Every row comes from one small tree of marks. Brackets hold a mark, then the marks that hang from it, in alphabetical order. Every link used is in the known rows. Which tree was each row made from?
Known rows:
(kida (nodedu (fefab getiz keza nabare sebos))): [ 26.0 -21.7  16.0   7.3  46.3  -5.1   4.5   7.1 -36.4  11.9   2.8  15.1
   0.3  -3.2  89.5   6.5   1.5  13.8 -72.1 -31.2  11.2   4.7  19.0 -22.4
 -24.2   2.1 -33.4]
(fefab (gutid kida) keza): [ 56.5  14.0  -7.0  -4.0  35.3  -2.2  25.5  10.5 -27.6  24.4  12.1  24.3
  -1.4 -11.3  49.2  18.7  12.0  -3.0 -41.6 -23.2 -39.4  17.1  10.6 -22.8
 -27.2  -2.8  -2.7]
(sebos (fefab getiz gutid)): [ 39.3  -8.4  -2.9  16.4  46.2 -10.8   8.9   6.7 -32.9  24.7   7.4  25.7
 -12.6  -5.6  61.8  -1.0  13.5   3.4 -39.8 -31.1 -10.4  11.5  28.3  -2.4
 -44.3  -3.7 -13.7]
(nabare letu): [ 34.1 -35.9   1.3  23.1  40.8  -8.3  -7.4  -8.3 -44.6   9.4   5.3  -0.1
   2.5  -3.7  11.8  -0.8  32.9  -4.4 -36.0 -24.1  -9.6  15.0  25.1  -9.9
 -25.9   0.0   4.0]
(gutid (fefab sebos) kida): [ 43.7 -10.5  26.3  16.8  21.2 -16.3 -15.1  -2.1 -48.3  22.1   7.7  21.2
  -0.5   3.3  50.2   0.4  27.7 -19.0 -36.6  -4.1 -42.9   8.1  19.4 -30.3
 -34.0   7.2 -48.2]
(letu (nabare (fefab sebos))): [ 33.9  -9.7   3.5  27.8  40.3   5.5  18.1  -6.3 -38.2  22.2 -13.9  28.7
   1.2   3.6  21.6  -3.0  37.7  -3.9 -44.9 -23.8 -13.6  31.0  31.9 -21.0
 -16.3  -3.3  -7.9]
(keza (fefab gutid nabare nodedu)): [ 31.1  18.5 -37.9   3.6  31.2  -7.6   6.7  10.6 -36.4   7.4   4.8   6.1
 -18.6  -6.6   4.1  -4.4   8.0  15.2 -48.6 -37.3  11.6   8.1  27.4 -26.0
 -38.9   7.2   9.9]
(nabare (fefab (nodedu kida)) letu): [ 25.5 -20.1 -28.8  10.7  75.6   3.1  48.8   2.7 -19.7  13.7   0.6  19.0
  -1.6  -3.8 -18.9  -2.3  31.4   8.6 -49.0 -49.8 -14.5  24.7  25.4   2.5
 -25.4 -16.8  18.3]
(sebos (fefab gutid keza nabare nodedu)): [ 33.2   6.5 -38.7  10.1  43.7   3.0  24.4  18.7 -15.9  17.5   0.3  17.7
 -46.5 -17.9  28.0  21.6   5.4  25.7 -57.9 -40.8   3.2  14.7  21.8  -5.3
 -35.9  -6.0   5.7]
(getiz (letu (nabare (fefab gutid nodedu)))): [ 39.7 -16.3 -34.2   8.8  43.4  12.1  34.0  12.6 -27.0  25.2  -8.0  21.0
  12.4 -14.3 -24.1  -4.2  23.7   6.4 -45.9 -32.1  19.0  54.8  34.0 -23.9
  -6.1 -12.0  39.1]
(nabare (letu (getiz (fefab gutid nodedu)))): [ 28.0 -47.1 -20.5  18.4  39.6  13.9  31.8  14.8 -34.1  29.8  -1.2  -3.3
   2.2 -15.2 -10.0  -4.3  40.3  17.8 -48.0 -31.8   8.2  35.5  28.9 -33.4
 -23.8 -14.3  16.4]
(getiz (fefab gutid sebos) (letu nabare)): [ 35.3 -26.2 -11.6  22.8  35.2  12.1  12.6  11.5 -44.3  45.1 -24.2  16.9
   8.2  -6.1  35.9  -4.9  44.0   0.8 -49.7 -18.6  -5.9  47.8  30.7 -45.0
  -4.2  -5.3  17.9]
(nabare (fefab gutid nodedu sebos) (letu getiz)): [ 28.1 -42.1 -17.3  11.1  51.0  14.6  18.1  15.2 -33.6  28.4   2.2  14.9
   3.4   3.5   3.8  -7.3  35.4  15.5 -54.4 -34.8 -10.2  32.7  30.1 -46.1
 -30.1 -16.8   9.7]
(keza (fefab (getiz letu) (gutid kida))): [ 53.2 -21.5  -2.5   7.5  25.8 -18.0  -9.4  16.6 -49.7  17.9  13.0  23.3
  13.8  -7.4  56.4  -0.8  17.8  -8.1 -40.8 -19.0  -6.8  30.7  23.9 -15.7
 -35.1   1.0   5.5]
(nabare fefab letu): [ 31.2 -36.2   1.6  20.3  47.4   2.9  19.3 -11.2 -41.5  14.7  -0.6  13.6
   8.1  -3.8  -1.7  -1.7  33.8  -4.9 -41.4 -32.9 -10.5  13.9  28.2  -8.8
 -31.7  -9.2   1.0]
(getiz fefab): [ 29.1  -3.0   2.3  32.4  31.4  -0.4  39.0 -10.1 -41.2  24.2  -8.6  13.7
   0.2 -10.5  16.1   5.4  38.9  -3.5 -41.6 -24.4  -6.9   1.3  25.5  -7.3
 -28.8  -0.4  -9.1]
(kida nodedu): [ 35.6 -13.1  18.9  17.8  31.4  -8.5  33.0  -2.8 -34.9   8.0   3.1  15.2
   8.5  -6.8  34.7   0.1  25.9 -13.6 -36.6 -20.2  -4.6  -0.1  25.6 -15.9
 -31.7  -0.9  -4.7]
(sebos (fefab nodedu)): [ 32.1  -6.3 -17.0  33.5  37.8  -9.4  21.8   2.1 -27.1   7.9   2.4  19.8
 -33.3 -14.8   8.7  13.3  23.6   5.9 -41.0 -31.2  -3.8   8.6  29.1  13.5
 -38.6  -0.2   7.2]
(sebos (fefab (gutid kida) nabare nodedu)): [ 40.8   6.4 -23.8   3.0  34.1 -15.0  37.5  17.2 -21.2   2.4   1.5  22.3
 -32.6 -15.3  13.4   7.3  13.1   4.6 -36.2 -31.0  -4.9  22.5  30.6 -17.6
 -39.6 -11.8 -36.8]
(fefab (getiz letu) nabare sebos): [ 24.7 -32.7   5.9  32.0  41.5 -19.6 -16.9   5.0 -48.3  14.6  -4.5  15.2
   1.7  10.3  42.0  -5.7  28.3   3.8 -55.4  -9.8  23.1  21.5  30.2 -18.5
 -16.9  -4.6 -30.2]
(kida (nodedu (fefab getiz (nabare letu) sebos))): [ 20.9 -57.5  21.2   7.7  48.0 -12.3 -13.7   2.9 -49.5   1.8   0.2  -1.4
  10.1  -0.5  68.3 -16.5  11.9   4.7 -54.3 -29.8  17.6  14.8  29.9 -32.4
 -26.0  -4.1 -44.4]
(gutid (fefab getiz nabare) kida): [ 40.3 -22.0  23.0  12.4  24.5 -28.7  -7.5  -2.8 -43.8   8.0  12.7  10.5
   4.3  -1.3  32.1  -6.8  14.6  -8.5 -35.1  -5.5   9.7  16.2  25.7 -12.7
 -31.8  -0.6 -83.0]
(sebos (fefab getiz (gutid kida) keza nabare)): [ 47.0  -8.7  -2.2   5.0  40.6 -12.8  22.4  18.3 -22.8  16.4   6.0  29.4
 -28.9 -11.2  75.6  18.5   5.6  10.1 -49.6 -26.8  -8.7  25.0  20.9  -0.8
 -39.2 -14.0 -47.0]
(letu (getiz fefab) nabare): [ 31.8 -43.7   8.7  42.6  30.8   9.2  26.5  -6.9 -38.1  16.1 -17.8   7.9
   8.8 -13.8  -1.2   1.8  59.8   1.9 -36.2 -21.0  20.1  46.0  35.8 -21.8
 -14.2  -3.2   1.6]
(keza (fefab gutid)): [ 40.3   9.9 -16.8   6.6  31.0  -3.8  -5.7  -0.2 -45.7  20.5   5.1  14.4
  -1.1  -4.7  38.5  -2.4  19.8  -3.6 -39.6 -34.0 -21.1   0.0  22.6 -27.8
 -44.6  12.6  25.6]
(letu getiz): [ 33.0 -31.0   8.4  31.2  37.5  -4.8   3.1  -7.5 -40.1   7.3   3.5  11.0
   8.9  -4.8   4.2   1.1  47.3  -7.3 -36.7 -19.8   2.7  17.0  26.6 -23.1
 -32.4   1.2   3.0]
(fefab gutid keza nabare (nodedu kida) sebos): [ 29.9  30.2 -46.1  -5.7  72.6   1.0  30.5  24.5 -11.9  29.3  -1.8  23.2
 -28.0   7.2  39.7   7.7  11.5  27.7 -67.4 -42.2 -23.1  17.0  12.8 -30.8
 -17.6  -7.6   6.9]
(keza (fefab getiz nabare nodedu sebos)): [ 25.6   1.9 -11.8  29.0  30.5 -21.1 -11.9  10.2 -43.8   7.7   4.7  14.4
 -26.5   7.9  38.0  -1.0  10.8  22.1 -62.4 -24.9  19.7   8.2  31.4  -4.9
 -33.2   8.7 -24.3]

Which tree is each row?
[ 14.7   2.7 -17.2   3.8  74.5  -9.3   1.5  -5.9 -37.1   5.1  -6.7  15.9
   0.6   2.5  35.4  -8.4  31.9   0.2 -51.2 -47.9 -17.0   6.8  21.5 -37.3
 -25.9   2.5 -17.9] | (nodedu (fefab nabare sebos) kida)
[ 43.4 -29.4  30.2   4.1  17.7  -9.6  21.1   8.6 -29.0   9.6   6.8  13.0
  -4.9 -14.8  54.5  13.5  13.0  -8.7 -47.0  -9.3  -4.9  10.0  18.5 -22.1
 -32.1  -4.7 -51.1] | (gutid (fefab keza nabare) (kida nodedu))
[ 32.9 -21.7  -9.1   1.6  53.9  -4.8 -28.5   7.6 -54.0  31.2   8.8  15.9
  25.8  -1.2  64.5 -11.6  11.6   1.3 -57.7 -30.0  -6.7  20.5  19.8 -40.9
 -21.3   5.9   9.3] | (nodedu (fefab (getiz letu) gutid sebos))
[ 24.1  -2.0 -13.8   3.4  79.1  -7.0  -3.6   6.4 -29.9  14.6   0.5  21.7
  -5.1   5.4  73.0   6.6  13.2  19.6 -70.2 -47.0  -9.1  12.1  12.1 -13.1
 -20.0   1.1 -19.0] | (nodedu (fefab getiz keza nabare sebos) kida)
[ 38.0   4.6  -7.9  27.1  41.7  -8.0   6.7  13.7 -28.6  26.9  15.0  22.3
 -21.4   5.5  55.0  18.6   6.1  28.0 -73.2 -19.8  -7.0  13.1  14.9  11.4
 -17.7   4.1  -3.0] | (fefab getiz keza nodedu sebos)
[ 52.3  16.1 -11.2  -4.2  34.7 -19.6  31.9  16.6 -29.6  18.3  19.6  21.3
   4.3  -5.2  26.1  -2.7   0.0   5.3 -41.0 -20.6  -8.0  25.9  23.3  -9.2
 -25.8  -5.3 -30.6] | (fefab getiz (gutid kida) nodedu)
[ 38.8  -7.3   2.8  22.1  47.7   3.3  33.1  -2.9 -30.2  26.7   8.8  32.0
   1.9  -3.1  41.3  14.8  12.4   7.8 -60.4 -29.7  -4.1   8.1  20.1  15.6
 -29.3  -3.5  -7.7] | (nabare (fefab getiz keza))
[ 29.2 -20.5   6.7  12.7  30.9  -0.2  38.6  11.1 -40.7  23.9 -14.6  20.5
   0.1  -0.8  36.8  -5.1  50.2  -4.6 -41.2 -16.5 -11.1  27.4  29.3 -64.7
 -28.7 -16.2 -56.6] | (letu (getiz (fefab (gutid kida) nabare sebos)))
[ 26.7  18.1 -23.7  16.1  65.7 -10.5  26.6   8.5 -24.0  17.8   0.5  25.6
 -14.1   9.2  20.4   0.2  30.3   9.4 -50.7 -33.7 -30.0  12.0  19.2 -12.2
 -21.1  -1.9   7.8] | (fefab (nodedu kida) sebos)
[ 51.3  11.1  -6.9  -0.5  23.6 -11.5   8.0   5.4 -44.8  12.6  11.0  21.4
   0.7  -6.9  42.6   1.5  20.1 -13.5 -32.1 -24.3 -34.6   9.8  20.2 -28.9
 -44.6   6.4  -0.1] | (keza (fefab (gutid kida)))
[ 36.6  -1.7 -13.8   2.4  78.6  -2.9   7.4   0.2 -25.7  17.1  12.2  19.9
   9.7  -7.9  57.5  11.8  10.4  12.5 -60.9 -50.7 -14.6  12.6   7.6   8.1
 -23.6   6.3  14.1] | (nodedu (fefab getiz keza) kida)
[ 27.2 -33.3   6.5  24.0  48.3   4.0   9.3  -5.0 -45.2  24.0  -5.1  20.3
   0.0   6.0  24.5  -2.4  37.2  -3.4 -49.3 -27.8 -24.9  12.0  26.9 -22.6
 -29.9  -9.4  -8.2] | (nabare (fefab sebos) letu)
[ 32.1 -26.2 -19.5   5.1  37.4  -5.4 -21.9   5.4 -48.3   9.5  -1.0  -5.7
  -7.4  -2.7  25.5  -8.1  21.3   4.4 -40.9 -35.9   2.0  15.3  28.4 -34.8
 -39.6   2.2   7.6] | (keza (fefab gutid (nabare letu)))
[ 41.9 -15.6  23.4  -3.4  31.5 -12.8  29.8  -3.8 -39.8  -6.8   8.6  18.8
  21.7 -21.6  43.9   1.0  17.5 -21.0 -33.4 -28.6 -15.8   6.8  22.2 -27.3
 -34.4   2.8 -22.0] | (gutid (kida (nodedu fefab)))
[ 32.1  15.5 -32.2  16.3  54.7  -9.4  20.0   4.3 -26.5   4.7   5.4  18.8
 -15.2  -4.8   9.3   6.7  26.4   9.7 -47.0 -44.5 -16.0   8.9  22.1   6.4
 -35.6   6.5  38.1] | (keza (fefab (nodedu kida)))
[ 40.3  21.2 -13.8   5.7  27.5  -1.1  55.7  19.3 -32.9  34.3  -3.8  26.4
  -8.9  -4.3  34.9   2.9  22.3   3.3 -49.9 -22.3 -33.8  17.9  21.1 -36.4
 -23.4  -8.5 -27.8] | (getiz (fefab (gutid kida) nodedu sebos))
[ 41.3   9.4 -27.8 -18.4  81.4   1.8  11.7   9.4 -23.6  30.7  14.5  21.4
  14.8  -7.5  68.4   2.4   1.0  15.4 -61.6 -56.8 -25.5  16.0   6.9 -14.0
 -26.3   2.4  20.6] | (nodedu (fefab getiz gutid keza) kida)
[ 44.1 -41.6   4.0  36.9  42.5  -1.0 -25.1  12.3 -38.3  29.2  -2.6  20.0
  -2.8   1.0  63.1  14.9  26.4  15.7 -64.4 -10.0   8.2  54.6  21.9   0.3
   3.4   2.6  18.1] | (fefab (getiz (letu nabare)) keza sebos)
[ 32.1  18.5 -28.3  15.8  68.2  -1.5  26.1  14.9 -14.8  25.8   3.4  27.6
 -25.3   4.2  40.7  21.1  23.1  21.4 -67.6 -35.8 -35.3  13.3  10.4  -1.1
 -16.0  -0.2  24.6] | (fefab keza (nodedu kida) sebos)
[ 27.0 -10.4 -46.6  -8.4  75.3  -6.8  25.1  16.8 -19.4  12.7   0.1  -1.6
  -8.5   0.4  -7.7 -11.9  18.6  17.2 -43.6 -45.8  -0.2  29.6  26.7 -27.9
 -19.8 -16.8   3.6] | (fefab gutid (nabare letu) (nodedu kida))
[ 46.2  -8.1  17.8  -9.8  30.9 -23.3  44.7  16.2 -31.2   6.9   8.2  17.8
  13.6  -1.6  61.6 -12.4   4.1 -10.3 -35.4 -13.7   9.0  18.8  27.9 -31.5
 -31.4 -16.3 -66.3] | (fefab getiz (gutid (kida nodedu)) nabare)
[ 19.6 -29.8 -19.2  27.9  37.6   0.1  35.9   4.0 -37.3   9.9 -10.9  -7.9
 -16.8 -12.4 -20.4   1.7  31.9  18.9 -50.2 -30.7  24.8  20.2  34.0  -8.0
 -17.7 -12.8 -20.1] | (getiz (fefab (nabare letu) nodedu))
[ 35.2  25.4 -31.0  -0.2  72.5 -13.7  25.8  21.6 -20.9  33.3   9.4  27.9
  -3.4  15.7  50.2 -11.7  10.5  18.5 -56.4 -36.4 -24.5  20.4  20.1 -17.9
 -22.2  -7.7  -4.5] | (fefab getiz gutid (nodedu kida) sebos)
[ 26.0 -23.1 -10.9  22.5  47.5   4.1  20.7   3.6 -36.5  20.2  -0.1  17.4
  -8.6   2.9   3.2  -0.4  27.5   9.8 -56.9 -32.3 -15.5  17.5  28.1 -13.8
 -25.0 -10.3   0.3] | (nabare (fefab nodedu sebos) letu)
[ 43.5 -45.9  -0.1  37.4  28.7 -11.0 -31.5   2.1 -50.7   9.8  -2.0  10.5
   7.6  -8.6  32.8   1.1  30.1   4.5 -44.3 -17.7  29.3  50.4  34.0   6.3
 -18.3  10.3  30.0] | (keza (fefab (getiz (letu nabare))))
[ 46.4  -1.7  13.7 -10.3  33.7   0.4  76.1   8.2 -27.4  17.4   2.5  36.7
  22.0 -10.1  39.7  -6.9  18.0 -25.1 -32.7 -27.3 -27.6  12.0  26.2 -37.7
 -40.7 -18.7 -28.4] | (nabare (fefab (gutid (kida nodedu))))
[ 32.1   1.6   0.8  23.8  45.4  10.7  25.9  -2.0 -32.2  33.1  -3.0  36.2
 -10.6   3.3  47.4  19.0  29.4   4.3 -64.9 -28.6 -33.3   1.6  16.3 -12.1
 -29.7  -1.7   1.5] | (nabare (fefab keza sebos))
[ 49.5  22.4 -25.2  -9.6  40.3   9.2  64.3  16.0 -16.4  28.6  11.9  34.3
  -5.3 -14.7  14.7  20.2   5.3   7.9 -52.6 -35.7 -28.4  21.1  15.0 -12.6
 -27.8 -13.2   1.0] | (nabare (fefab (gutid kida) keza nodedu))
[ 48.0  -0.1 -18.5   1.8  47.2  22.5  33.8   4.4 -22.6  33.7  -5.7  26.4
   2.6 -10.3  25.0  10.0  16.7   8.7 -50.1 -36.3 -12.2  38.9  22.3 -20.4
 -16.7  -5.3  24.8] | (letu (nabare (fefab gutid keza)))
[ 43.3 -15.3 -38.0   3.0  69.0  -7.0  18.5  25.1 -18.4  25.4   0.9  16.1
  14.3  -3.2   8.6 -10.1  16.8  16.3 -46.7 -33.9  17.5  67.5  28.1  -9.0
   1.2 -10.7  34.9] | (fefab (getiz (letu nabare)) gutid (nodedu kida))
[ 24.8 -50.9  -3.2  32.2  43.4 -11.0  -6.7  -4.2 -40.1  -0.9 -10.1   3.3
 -29.6  -9.6  18.6   6.3  34.6   2.2 -37.9 -31.3   7.2  19.2  33.9  -4.0
 -36.8 -10.1 -21.1] | (sebos (fefab (nabare letu)))
[ 31.7  -5.1   5.0  24.8  43.0 -12.1  -5.2   5.4 -37.1  20.1   1.5  18.3
 -18.1   9.1  67.7  12.4  15.0  19.1 -67.4 -16.9   2.9   9.7  18.5  -7.9
 -20.2   0.4 -36.2] | (fefab getiz keza nabare sebos)
[ 40.1  18.1 -26.9   0.4  30.9   4.8  68.0  21.3 -19.7  24.3  -2.4  16.6
 -19.8 -17.8  17.5  19.9  12.3  18.2 -57.5 -28.8  -3.5  22.3  18.5 -20.4
 -18.5 -12.3 -26.5] | (getiz (fefab (gutid kida) keza nabare nodedu))
[ 28.4 -48.9  10.4  26.5  33.1 -18.9 -30.1  -1.7 -49.6  17.1   4.6   1.9
  12.6  -3.9  20.0  -8.7  20.6  -2.2 -47.0  -6.9  35.5  20.9  30.5 -12.1
 -24.0  -0.5 -35.8] | (gutid (fefab (getiz letu) nabare))
[ 41.9 -43.7   3.2  33.7  38.2 -12.4 -13.4   2.1 -44.2  13.6  -3.2  10.4
  17.2  -6.2  17.8  -1.8  30.1   0.7 -40.9 -11.6  30.2  53.7  33.4   2.2
  -3.0  -0.8  11.0] | (fefab (getiz (letu nabare)))
[ 28.6 -22.9 -15.9  30.0  43.3 -10.6  -5.2  20.6 -33.1  20.4   2.7  14.4
 -19.8   1.0  37.5  17.8  12.8  30.9 -77.3 -15.5  27.7  29.2  21.5   0.9
  -5.6  -4.1  -4.4] | (fefab (getiz letu) keza nabare nodedu sebos)
[ 34.4  10.6  -7.6 -16.4  41.5  -9.7  -0.9   4.2 -46.6   7.8   2.7  15.8
   6.6  -3.6  46.6  -9.4  16.0  -8.7 -42.3 -31.7 -25.7  11.8  22.8 -64.6
 -31.1   0.8 -46.0] | (nodedu (fefab (gutid kida) nabare sebos))
[ 19.0 -39.6  -0.8  28.7  38.8  -2.7  23.5  -5.5 -45.3  12.6 -15.6  -5.9
  -6.6  -8.7   1.3  -2.0  40.0   4.7 -43.7 -27.7  15.0  15.3  31.6 -17.4
 -23.3 -10.0 -27.9] | (getiz (fefab (nabare letu)))
[ 31.0 -35.9  -0.4  17.3  47.0 -10.9 -23.1  -6.5 -51.3  10.1  10.1   9.9
  27.6 -13.7  29.6  -2.0  19.2  -3.6 -49.9 -28.6  18.7  18.9  24.9  -7.2
 -21.3   7.8  10.4] | (nodedu (fefab (getiz letu)))
[ 22.9  -1.4  -1.7  31.3  36.6   6.1  27.4   2.8 -36.2  30.2 -17.8  17.4
 -23.2  -3.1  50.4  18.6  33.3  14.9 -66.2 -22.4  -5.9   3.3  19.1 -18.6
 -19.3  -4.2 -26.5] | (getiz (fefab keza nabare sebos))
[ 23.8 -15.0 -18.9  31.2  64.8  13.5  51.4  19.5 -13.8  35.0  -9.7  25.6
 -19.5  -2.7  31.9  19.9  49.2  26.1 -70.9 -34.2 -18.9  26.4  15.5 -11.6
 -17.0 -11.2  20.5] | (letu (getiz (fefab keza (nodedu kida) sebos)))
[ 41.2 -18.1  37.1   2.2  33.2 -18.1  14.5   5.2 -44.0   5.2  10.4  25.3
  21.0  -4.5  86.5  -4.7  10.9 -12.8 -47.5 -20.6 -16.7  11.6  20.5 -25.0
 -31.1  -0.2 -49.3] | (gutid (kida (nodedu (fefab getiz sebos))))
[ 40.1   2.8  -4.9 -18.8  42.4 -19.0   6.3   2.3 -42.6   4.6  13.8  12.3
  20.7  -9.3  39.7  -9.6  -0.2  -3.6 -39.3 -33.7   3.4  18.6  24.9 -37.2
 -30.7  -1.3 -55.3] | (nodedu (fefab getiz (gutid kida) nabare))
